In the rows, 128 means zero.
Known rows, with every step that occurs
J > S > B > Q: [125 112 128 148 131  96 135 176 121 137 100 133 129 124  23 116 132 111
 132 134 146 134 118 132 159 132 103 156 142 141  90 165 117 142]
S > L > R > W: [127 106 132  90  96 124 131 113 126 144 122 132 134 101 147 133 131 128
 115 147 137 130 122 123 135 167 119 101  89 101 124 113 120 135]
S > B > M > L: [108 157 115 153 131  82 161 162 103 160 136 122 136 131  90 141 120 154
 127 106 142 136 130 136 133 102 104 137 154 128 111 186 118 148]
B > S > J > R > L > M > T: [149 117  90 126 126 178 140 130 164 141 138 128 129 135 195 154 140  94
 136 112 153 105 148 112 117 113 122 142 160 110 166 107 142 129]
B > Q > T > S > L > M: [120 205 126  85 119  66 149 208 107 153 108 114 116 132 112 129 126 122
 129 147 107 163 107  94 130 150 134  98 150 125 101 144 124 153]
M > T > S: [111 183 146 150 128 103 109 122 160 125 127 107 117 133 159 139 125 141
 119 129 111 109 103 134 134 137 139 108 122 144 109 103 124 130]
B > M > T > S > L: [102 228 147 171 122  93 141 126 138 147 133 124 113 133 158 152 118 140
 110 131 108 138 113 118 126 153 129  97 132 123 140 128 123 125]
J > S > L > M: [116 110 108 138 120 122 133 157  92 164 135 143 142 108 115 135 131 109
 146 144 142 153 145 111 129 161 117 121 133 119 129 162 123 136]
B > Q > T > S > J > R > W: [140 120 138  69 125  71 143 160 160  87  80 113 114 141 144 128 133 113
 123 134 140 102  85  99 145 141 135 160 137 148 121 109 130 151]
J > R: [133  74 125 104 126 157 134 115 120 112 122 144 143 126 139 123 140 127
 120 117 145 119 117 134 123 134 129 143 138 139  86 139 128 136]
J > S: [119  88 121 147 135 113 115 138 128 128 136 126 136 119  96 121 133 124
 134 131 139 119 123 135 135 145 121 147 144 144 111 153 123 123]
L > R: [125 105 128 107 116 143 122 122 141 130 134 118 137 116 129 114 127 136
 116 131 124 127 121 136 123 147 126 128 110 140  81 119 127 123]
Q > B > S: [134 166 109 122 142 114 132 115 126 176 144 116 133 148 118 124 126 131
 111 116 116 135 129 144 129 131 132 108 210 143 131 138 118 122]
M > L > S > B > Q > T > R: [135 153 119 108 121  68 135 176 119 126 113 112 120 141  45 125 131 170
 129 129 110 134 149 138 152  80 121 134  90 104 114 149 127 151]
M > T > S > B: [118 187 148 156 129  88 117 121 155 141 113 112 117 130 122 139 117 131
 124 125 122 113 121 139 160 135 120 123 120 128 114 104 124 140]
L > S > T > R: [120 101 120 130 145 198 114 105 107  98 140 138 118 123 124 115 126 155
 117 125  93 145 154 143 126 123 133 130 131 126 137 114 132 118]
J > R > T > S: [140 106 155 118 133 168 128 103 113  97 128 122 131 121 166 123 135 107
 136 119 135 128 105 131 120 139 146 157 160 130  82 121 125 141]
J > S > L > R: [130 104 132 133 107 112 124 111 123 138 134 135 136 101 109 112 127 113
 125 145 133 130 143 121 121 174 113 117  86 113 132 120 129 116]
B > S > L > M: [121 170  94 117 124 124 156 147 116 206 138 138 133 123 139 145 133 124
 130 130 129 161 145 115 120 141 120  96 160 111 162 166 127 140]
B > M > L > R > J > S: [126 108 118 148 128 107 136 114 106 157 150 120 143 118 125 112 122 136
 148 121 143 128 126 133 108 113 115 152 137 151 116 160 132 127]
T > S > J > R > L: [151  84 123 111 117 152 118 117 140  44 118 126 131 135 216 121 127  81
 125 127 164  85 146 118  97 123 137 139 143 115 172 102 133 125]
L > R > B > M: [128 126 135 124 121 171 130 171 108 160 153 123 143 129 118 112 121 131
 123 129 137 177 133 132 129 151 115 149 119 166  87 139 123 123]
Q > T > R > B > S > L > M: [142 183 117  93 125 127 147 180 105 195 139 136 122 140 100 129 134 125
 143 137 118 180 171 111 130 123 126 101  98 102 191 143 133 121]
J > R > B > M > L > S: [144 116 107 125 125 169 140 173  72 145 159 133 161 140 152 130 135 152
 136 119 162 166 170 145 137 113 114 156 131 153 131 187 122 154]
B > M > L > S > T > R: [106 150 115 152 142 171 141 132  86 117 161 124 117 133 139 132 122 182
 120 110  89 151 155 136 106  95 124 125 140 133 144 157 127 127]
Q > T > S > B > M: [107 185 130 129 142  42 146 166 128 176 132 104 108 141 100 125 106 138
 122 116 118 137 114 121 149 145 116 168 178 129 104 136 128 137]
M > T > R: [120 132 149 152 127 150 112 103 169 104 124 131 119 132 119 145 135 153
 118 124 101 109 117 143 126 110 142 108  90 123 112 106 128 110]
S > L > M > T > R > B: [138 168 148 137 110 173 120 164 108 139 127 149 134 125 119 152 135 128
 142 145 125 165 159 123 136 121 130  81  58 113 148 120 122 127]
Q > B > S > J > R: [157 119 109 109 144 138 152  98 151 129 114 132 138 151 153 122 127 107
 111 108 142 111 141 128 116 132 131 126 197 145 159 114 133 120]
L > R > J > S: [141  57 122 124 128 136 106  87 125 139 132 132 143 107 116  95 125 107
 147 138 147 120 125 138 127 142 125 154 120 141 107 117 137 118]
Q > T: [118 124 117  99 136  81 134 146 142 137 138 111 123 131  80 122 127 147
 122 124 116 123  97 126 141 134 131 142 135 127  92 127 130 133]
S > J > R: [142  63 118 110 136 138 144 111 148  75 104 145 143 127 137 124 134 115
 121 120 160  99 123 119 116 135 130 146 124 139 127 120 136 130]
J > S > B > Q > T > R: [125 122 143 125 130  70 128 174 131 131  96 128 107 134   4 111 131 125
 135 132 113 130 124 125 150 119 114 160 114 125 100 137 128 121]
T > R: [121  97 141 124 127 153 115 118 136  95 123 137 127 130 126 126 134 140
 119 126 116 123 128 140 112 116 142 117 103 127 120 135 125 113]
T > S > L: [119 171 137 125 118  99 128 121 118 117 120 131 126 127 151 128 124 121
 118 143 130 127 129 124 117 150 136  83 114 113 156 133 121 134]

Rows
[125  86 135 116  98 106 121 111 122 152 123 133 133  95 132 128 132 113
 128 150 142 126 135 121 141 184 110 123  87 108 135 122 120 126] -> J > S > L > R > W
[145 140 140 104 113 116 120  77 119 128 115 136 133 114 180 101 117 108
 129 149 133 127 135 126 110 146 140  91 100 110 159  95 136 127] -> T > S > L > R > J
[139 113 150 167 127 129 109  57 145 116 112 161 123 115 104 129 134 115
 141 141 127 110 134 132 129 114 136 103  71  94 182 108 137 107] -> M > T > R > J > S > L
[134  91 149 169 139 138  95  69 153 114 122 145 125 124 107 124 134 122
 147 131 123  99 119 144 135 102 143 137  96 127 137 110 138 103] -> M > T > R > J > S
[144 111  96 131 136 127 147 117 105 114 140 122 154 147 176 136 115 146
 113 108 146 128 169 129 114 124 128 145 193 140 137 151 130 140] -> Q > B > M > L > S > J > R
[136 196 158 151 116 145 144 145 108 143 130 143 130 140 166 142 129 121
 120 131 140 161 137 120 135 151 122 112 106 139 151 127 123 134] -> J > R > B > M > T > S > L
[145  55 116 101 112 184 120 123 110  87 142 138 142 126 164 123 145 103
 122 120 158 113 130 138 113 119 127 146 146 108 115 131 124 131] -> J > R > L
[134  69 117 140 147 122 112  94 121 131 130 146 141 118  90 108 129 112
 152 134 151 116 117 140 137 125 129 157 142 138 124 144 132 125] -> R > J > S
[101 146 129 199 137  92 133 139 140 187 136 128 120 124  60 145 119 134
 130 115 131 130 119 132 166 145  98 175 157 139 101 145 125 125] -> J > S > B > M > T
[114 115 155 135 116 139 104 100 162 119 120 129 117 124 147 158 140 151
 120 129 111 107 104 139 148 121 138 118  86 114 115 107 120 120] -> M > T > R > W
[137 118 144 101 132 128 118 164 125 114 133 122 125 141  74 113 131 136
 134 132 120 145 131 134 139 113 134 131  79 129 124 118 129 115] -> Q > T > R > B
[146 110 123 105 121 113 127  98 120 126 134 119 149 116 141 110 127 142
 142 126 141 113 120 144 109  94 130 109  96 131 114 132 133 140] -> M > L > R > J
[121 197 124 147 118 145 141 116 150 186 129 143 114 129 150 160 136 137
 127 128 100 143 150 118 118 115 132  75 113  99 179 125 132 115] -> B > S > L > M > T > R
[ 97 158 113 146 132 101 154 161 111 140 152 115 137 136 123 144 128 163
 121 110 130 132 113 132 111 102 120 123 150 141 107 187 118 140] -> B > M > L
[134  99 120 146 110 189  78 104 149  93 156 120 125 128 164 144 133 138
 119 136 112 112 164 155 133 104 140 131  98  81 143  92 130 114] -> M > T > R > L > S
[130 146 117  97 102 112 145 104 144 193 132 129 125 113 153 134 135 126
 114 140 131 134 131 125 137 166 114 100 103 102 175 119 124 130] -> B > S > L > R > W
[116 132 109 110 117 131 144 154  96 155 130 145 144 113 134 143 131 123
 132 138 136 156 132 113 123 146 125 100 132 110 119 150 123 144] -> S > L > M
[134 112  89 134 135  98 129 136 141  91 132 110 147 128 137 134 124 154
 130 131 150 101 156 134 127 104 127 127 109 124 163 148 132 147] -> M > L > S > J
[143 116 143 117 128  85 131 121 124 114  96 153 114 127  37 104 135 114
 140 148 117 133 110 112 129 110 137 120  94 103 155 134 136 116] -> B > Q > T > R > J > S > L
[131  93 126 100 117 131 106 136 134  87 148 112 112 134 117 122 132 125
 123 127 116 109 130 131 111 107 142 132 118  89 134 108 130 108] -> Q > T > R > L
[116 114 146 128 144 179 130 115 112  84 125 139 113 127 109 118 130 144
 117 117  93 134 120 135 112 113 134 112 124 139 128 114 128 112] -> S > T > R
[125 128 115 146 154 174 138  94  76 119 154 137 125 132 140 121 120 170
 135 111 105 148 149 142 110  73 131 136 149 130 163 150 136 129] -> B > M > L > S > T > R > J
[110 186 130 144 128 121 113 153 138 154 135 110 126 128 186 149 123 137
 135 129 113 127 115 123 135 138 138 114 143 154  88 118 126 142] -> L > M > T > S
[126 136 106 117 133 222 132 146  97 140 157 128 108 132 168 129 135 111
 133 112 102 149 161 124  93  98 125 114 174 111 172 126 128 113] -> B > S > T > R > L > M
[151 141 108 131 148 138 140 157 151 145 124 127 136 145  93 120 127 111
 131 129 161 134 149 129 142 118 118 125 114 148 201 136 129 127] -> R > B > S > J
[124 136 148 136 139 141 122 121 124 108 135 108 126 120 136 126 126 114
 135 128 121 131  98 134 127 141 147 143 156 127  92 122 120 137] -> R > T > S
[112 141 124 136 140 128 137 140 100 155 147 120 138 144 114 132 114 142
 104 113 113 153 114 137 124 147 128 136 224 154  77 153 114 122] -> Q > B > M
[ 98 203 139 170 132 105 129 138 157 147 140 107 114 140 160 149 117 149
 112 119 105 128 103 128 132 143 134 128 160 157 103 125 124 125] -> B > M > T > S
[141  82 122  98 129 147 117  83 129 134 125 134 143 114 137 102 123 124
 132 133 137 125 113 142 122 125 135 133 123 134  95 107 137 126] -> L > R > J
[133 142 127 130 130 143 132 129 153 106 109 126 132 132 217 147 125 112
 138 123 138 107 131 106 121 139 138 135 132 150 118  99 139 139] -> L > M > T > S > J > R
[141 118 160 170 134 120 112 105 148 125  86 150 117 129  36 118 134 115
 147 136 129 118 115 141 159  93 122 143  97 122 120 118 131 125] -> M > T > R > J > S > B > Q
[131  80 122 144 162 157 126  93  97 120 133 145 127 112  78 101 126 114
 149 122 130 128 109 135 134 125 119 149 160 146 137 129 133 125] -> R > J > S > T
[119 169 138 159 139  91 117 119 190  88 109 108 118 135 152 140 117 126
 120 132 123  88 113 121 132 131 139 113 106 141 148  84 133 127] -> M > T > S > J
[117 163 128 102 135  61 123 151 143 128 134  99 113 137 130 118 119 143
 124 129 112 118 104 124 133 143 139 130 142 134 108 116 130 132] -> Q > T > S
[129 110 145 148 110 172  94 112 155  78 140 124 117 132 145 144 137 125
 119 126 113 101 132 143 116  94 140 113 100  95 134  91 125 104] -> M > T > R > L
[115 125 155 171 151 199 130 163  74 124 147 145 119 133  73 110 125 123
 136 120 114 177 149 127 122 129 111 153 130 168 149 149 122 101] -> J > S > T > R > B > M
[146  42  97  97 117 190 131 149 114  84 130 141 149 123 193 136 134  82
 140 122 175 113 150 107 102 125 128 159 162 114 126 123 134 136] -> S > J > R > L > M
[150 177 144  75 116  65 135 127 130 129 100 118 116 125 105  92 120 118
 124 153 115 139  98 109 124 141 138 103 110 119 122  94 138 137] -> B > Q > T > S > L > R > J
[115 137 144 144 128 119 139 111 169 118 110 126 118 136 213 162 123 124
 119 119 139  99 101 110 141 149 130 159 148 148 135 107 131 133] -> B > M > T > S > J > R > W
[138 103 131 116 133 127 133 110 147  69  99 134 132 135 189 119 125 104
 123 125 154  96 132 115 110 138 139 137 130 150 147 111 136 131] -> T > S > J > R
[117  94 139  85 125  95 116 128 144 124 124 120 113 130 119 136 134 148
 125 129 109 114 103 129 140 130 138 140 107 112 115 118 125 123] -> Q > T > R > W
